Each row comes from the steps of one path. Every step used is in the known rows, and no mark comes twice. Write the path behind each row, first mark first.
Known rows:
l-k-n-y-q: [-4.69  1.06  0.06 -3.34 -4.40  0.78 -2.24  0.41  3.06 -0.08 -0.08 -0.12
  0.58 -2.03  1.94  0.55 -4.96  3.85 -0.20  2.03 -0.31  0.00]
w-t: [ 1.80 -0.88 -0.10  2.10 -0.61 -0.41  0.44 -0.02 -0.83  0.28 -2.32 -0.23
  3.10  0.91 -3.95 -0.77  1.45 -1.31  0.63  1.66  0.73 -2.52]
x-k: [ 0.03  0.67  0.11  1.15 -1.53 -3.62  0.55  1.62  0.18  0.97  0.99  0.81
  0.23 -0.29 -0.43  0.44  0.79 -1.14 -0.02  0.91  0.91 -0.53]
x-k-n-y: [-3.02  1.30 -1.56 -2.12 -1.44 -1.24 -2.58  0.87  0.72  0.87 -1.82  4.15
  2.51 -2.08 -0.95 -0.16 -0.29  2.63 -1.95  2.89  0.47 -0.64]
m-k: [-0.01  0.07  2.08  0.42 -3.11  0.49  2.44  2.68  1.41  0.98  0.68  1.71
  0.26  1.17  0.83  0.45 -1.66  0.55  0.25  1.34  1.44  0.49]
q-k-l-w-x: [-0.14  3.80 -1.47  0.82 -3.90  1.15 -2.15  0.72  2.85  0.87 -2.83  3.07
 -1.18  0.63 -0.70  0.47 -1.79  0.06 -1.51  2.58  3.30 -4.03]
n-y-q-k: [-5.33  2.42 -4.03 -0.95 -0.33  2.17 -1.64 -0.51  1.57 -0.28  1.60  1.47
 -3.63 -2.95  3.96  1.50 -1.39  2.84 -0.18  1.87 -2.46  2.32]
b-k-l-w: [ 0.61  4.30 -2.26 -1.17 -5.09 -3.07  0.04  1.66  3.96  0.46 -2.10  4.58
 -2.35 -0.74 -1.33 -1.01 -4.34 -0.45 -0.64  2.88  3.55 -3.44]
n-y-q: [-4.55  1.91 -1.14 -1.48 -0.51 -0.30 -2.69 -0.58  1.99 -0.68  0.52  0.16
 -1.93 -2.65  2.31  0.32 -1.88  1.98 -0.24  0.36 -2.36  1.23]
y-n: [-1.85 -3.02  1.03 -0.58  0.16  0.41 -0.92  0.94  0.05  0.68  1.74 -0.97
  1.48 -2.96  0.10  0.39  0.13  4.13 -0.04 -0.04  0.79 -2.44]
b-k-n-y-q: [-4.48  0.89 -2.54 -4.49 -3.63 -1.55 -0.93  0.75  4.92  0.33 -0.99  1.94
 -0.04 -3.63  0.67  1.04 -4.64  3.64 -1.24  2.49 -0.65 -0.52]
x-k-l: [ 1.03  1.56 -0.92 -2.48 -3.25 -4.17  0.44  1.49  0.16  0.72 -0.93  2.50
 -1.20  1.64  0.28 -0.46 -0.64 -0.27 -1.76  0.71  2.26 -2.15]
y-q: [-1.00 -0.63 -0.35 -1.03 -1.55 -1.51 -0.68 -0.14  1.06  0.02  1.24 -2.42
 -2.12 -1.01  2.24  0.97 -1.72  0.48  0.97 -1.36 -0.79 -0.19]
l-w-m-k-n: [ 0.25  0.67  1.20 -0.77 -7.04  2.82 -1.98  1.94  1.14  1.41 -4.99  2.48
  4.80  1.10  0.28  1.03 -4.97  3.87 -0.24  3.78  4.15 -5.24]
q-k-n-y: [-3.77  1.21 -4.48 -2.61  0.22  4.98 -1.76 -0.89  0.21  0.26 -1.71  4.64
  0.58 -2.25  1.18  0.60 -0.90  4.59 -1.84  3.62 -0.83  1.06]
q-k-t: [ 0.09  0.03 -4.41  2.67 -0.55  1.26  1.24  1.74 -0.68  0.17  1.70  3.66
 -2.60  3.20  1.62  1.37  0.87 -0.94  0.03  2.28  0.45  1.28]
k-n: [ 0.26 -1.80 -0.90 -2.60 -0.84  1.25 -0.80 -0.55 -0.44  0.63 -2.23  0.88
  1.96 -0.33 -0.55  0.06 -1.10  2.19 -0.74  0.41  0.86 -1.63]
m-k-b: [ 2.28  1.77  2.00  1.08 -4.00 -0.56  1.16 -1.65  0.71  0.99  2.48  3.11
  0.99 -0.49  0.61  0.79 -3.09  0.29 -1.80  0.88  1.03  0.67]
x-k-n-y-q: [-4.44  0.81 -1.94 -3.11 -2.96 -2.71 -3.01  0.65  1.82  0.80 -0.62  1.92
  0.39 -3.07  1.18  0.81 -2.07  3.12 -0.90  1.68 -0.41 -0.84]
x-k-b: [ 2.32  2.18  0.07  1.83 -2.37 -4.58 -0.88 -2.73 -0.52  0.99  2.92  2.34
  1.02 -1.87 -0.71  0.73 -0.48 -1.23 -2.17  0.50  0.68 -0.16]
b-k-n: [ 0.18 -1.01 -1.29 -2.90 -3.20 -1.14  2.16  1.42  3.03  1.01 -1.35  1.83
  1.83 -1.17 -1.46  0.68 -2.77  1.67 -1.11  2.06  1.68 -1.75]
n-y-q-k-l-w: [-4.74  5.88 -6.00 -1.85 -3.07  1.76 -4.49 -0.77  2.22 -0.26 -1.13  5.06
 -5.74 -2.88  3.70 -0.13 -4.10  2.91 -0.40  3.13  0.35 -0.86]
n-y: [-3.27  2.69 -0.73 -0.58  0.95  1.18 -2.28 -0.35  0.98 -0.76 -0.75  2.60
  0.15 -1.45 -0.09 -0.55 -0.11  1.61 -1.28  1.71 -1.37  1.34]
l-w-x-k: [-0.84  2.95  2.33  4.97 -3.98 -4.31 -2.99  2.72  3.23  1.57 -1.17  1.01
  2.19 -1.16 -3.79  0.57  0.32 -2.69  0.22  2.14  3.33 -4.13]

Write each row's path:
[-4.23  0.22 -2.06 -4.24 -1.39  0.91 -3.59 -1.09  1.65 -0.19 -1.62  0.99
  0.17 -2.80  1.72  0.38 -2.88  4.11 -0.95  0.79 -1.47 -0.45]	k-n-y-q
[ 2.07  2.52  2.04  1.57 -3.80 -0.97  0.22 -3.03  0.64  0.19  3.38  0.38
  1.28 -0.73  0.04  0.47 -3.45 -0.44 -1.33  0.81  0.92  0.52]	l-k-b
[-1.68 -1.91 -4.07 -3.11 -2.38  2.26 -0.24 -0.72  0.32  1.01  0.24 -0.34
 -1.79 -1.71  3.51  2.32 -2.30  3.47  0.39  0.66 -0.23 -0.69]	y-q-k-n
[ 0.24  3.32  1.44  0.32 -3.89 -1.48 -3.41  0.79  3.09  0.56 -3.97  1.83
  0.56  0.83 -2.52 -0.77 -2.21 -0.72 -1.62  1.02  3.57 -5.28]	k-l-w-x
[ 0.11  2.44  2.09  1.94 -6.08  1.43 -1.08  2.38  1.49  0.89 -2.72  1.48
  2.64  1.41  0.73  1.01 -3.95  1.81  0.47  3.37  3.35 -3.69]	l-w-m-k
[ 1.25  3.77 -0.88 -0.79 -6.13 -3.07 -3.13  1.22  0.26  0.65 -4.32  2.50
  1.28  1.79  0.27 -0.13 -2.94  1.00 -1.59  2.77  4.14 -6.23]	x-k-l-w-m
[ 0.76 -1.94  2.04 -3.38 -5.86  2.61  1.00  1.82  0.56  1.19 -4.04  0.56
  5.44  2.81  1.35  1.74 -3.90  4.71 -1.65  2.39  2.65 -3.64]	w-m-k-n
[-5.09  2.99  0.47  0.86 -5.41 -3.56 -6.82  1.54  4.93  1.42 -2.82  2.01
  2.38 -4.12 -2.11  1.04 -2.54  1.53 -0.76  2.87  1.89 -4.65]	l-w-x-k-n-y-q
[ 0.97  1.44  2.40 -1.23 -4.35 -5.25 -0.11  2.48  2.59  1.15 -2.07  0.75
  1.46  2.40 -1.89  0.35 -0.17 -1.11 -3.06  0.62  3.04 -3.97]	w-x-k-l
[ 0.50  3.71  0.25 -0.52 -5.92 -0.10 -0.45  2.47  2.03  0.97 -2.15  5.25
 -1.80  1.09  0.42 -1.19 -4.33  0.61  0.02  2.40  4.28 -2.89]	m-k-l-w
[ 1.49  4.41  2.24  5.70 -4.78 -5.36 -4.48 -1.66  2.60  1.59  0.62  2.57
  2.96 -2.90 -3.91  0.87 -1.00 -2.88 -1.90  1.67  2.95 -3.95]	l-w-x-k-b
[-0.69  3.08 -4.16 -2.42 -5.98  1.56 -3.13 -0.70  0.70  0.25 -3.09  0.38
 -2.90  0.77  4.68  1.67 -5.11  3.47 -0.49  2.14  2.00 -4.76]	y-q-k-l-w-m
[ 1.56  1.98 -2.94  1.28 -0.61  1.47 -0.16 -4.53 -0.98  0.42  3.01  2.79
 -0.95 -1.93  1.57  1.54 -0.97  0.69 -2.21  1.16 -0.46  1.69]	q-k-b
[ 2.32  3.24 -1.88  2.42 -4.96 -4.35 -2.02  1.66 -0.24  1.35 -3.96  4.26
  1.42  0.75 -4.72 -1.90 -0.31 -2.40  0.31  3.61  4.53 -6.31]	x-k-l-w-t
[ 1.70  0.83  2.05 -4.33 -6.49  0.86  1.63  2.30  0.78  0.31 -3.68  1.42
  1.88  5.06  2.60  0.85 -4.38  3.31 -2.65  1.91  3.09 -3.63]	w-m-k-l
[ 1.26  4.08 -1.45 -2.32 -6.71 -2.00 -0.67  1.42  3.47  0.14 -4.58  2.61
  0.73  1.35 -0.33  0.19 -5.37  1.45 -1.92  3.52  3.93 -6.00]	b-k-l-w-m
[-3.14  0.86  0.41 -2.85 -3.09  2.85 -0.49  1.89  2.03  0.79 -2.25  5.07
  2.50 -0.64  0.24 -0.06 -2.86  4.15 -1.64  3.33  0.69  0.15]	m-k-n-y
[-4.28  2.48  0.01 -2.26 -7.55  2.33 -4.81  1.43  3.20  0.75 -4.52  2.66
  2.81 -1.64  2.34  1.37 -6.72  5.77 -0.46  4.14  1.79 -4.26]	l-w-m-k-n-y-q
[ 2.28  2.64  0.14  1.54 -6.47 -0.46  0.09  2.74  1.11  1.44 -4.30  4.95
  1.50  2.01 -3.57 -1.89 -2.92 -0.66  0.68  3.98  4.78 -5.41]	m-k-l-w-t
[-4.99  5.72 -2.65 -0.64 -4.22  0.73 -5.03  0.30  4.70  0.20 -2.33  3.15
 -3.06 -2.11  1.47  0.82 -3.55  2.17 -1.65  2.86  1.18 -2.97]	n-y-q-k-l-w-x
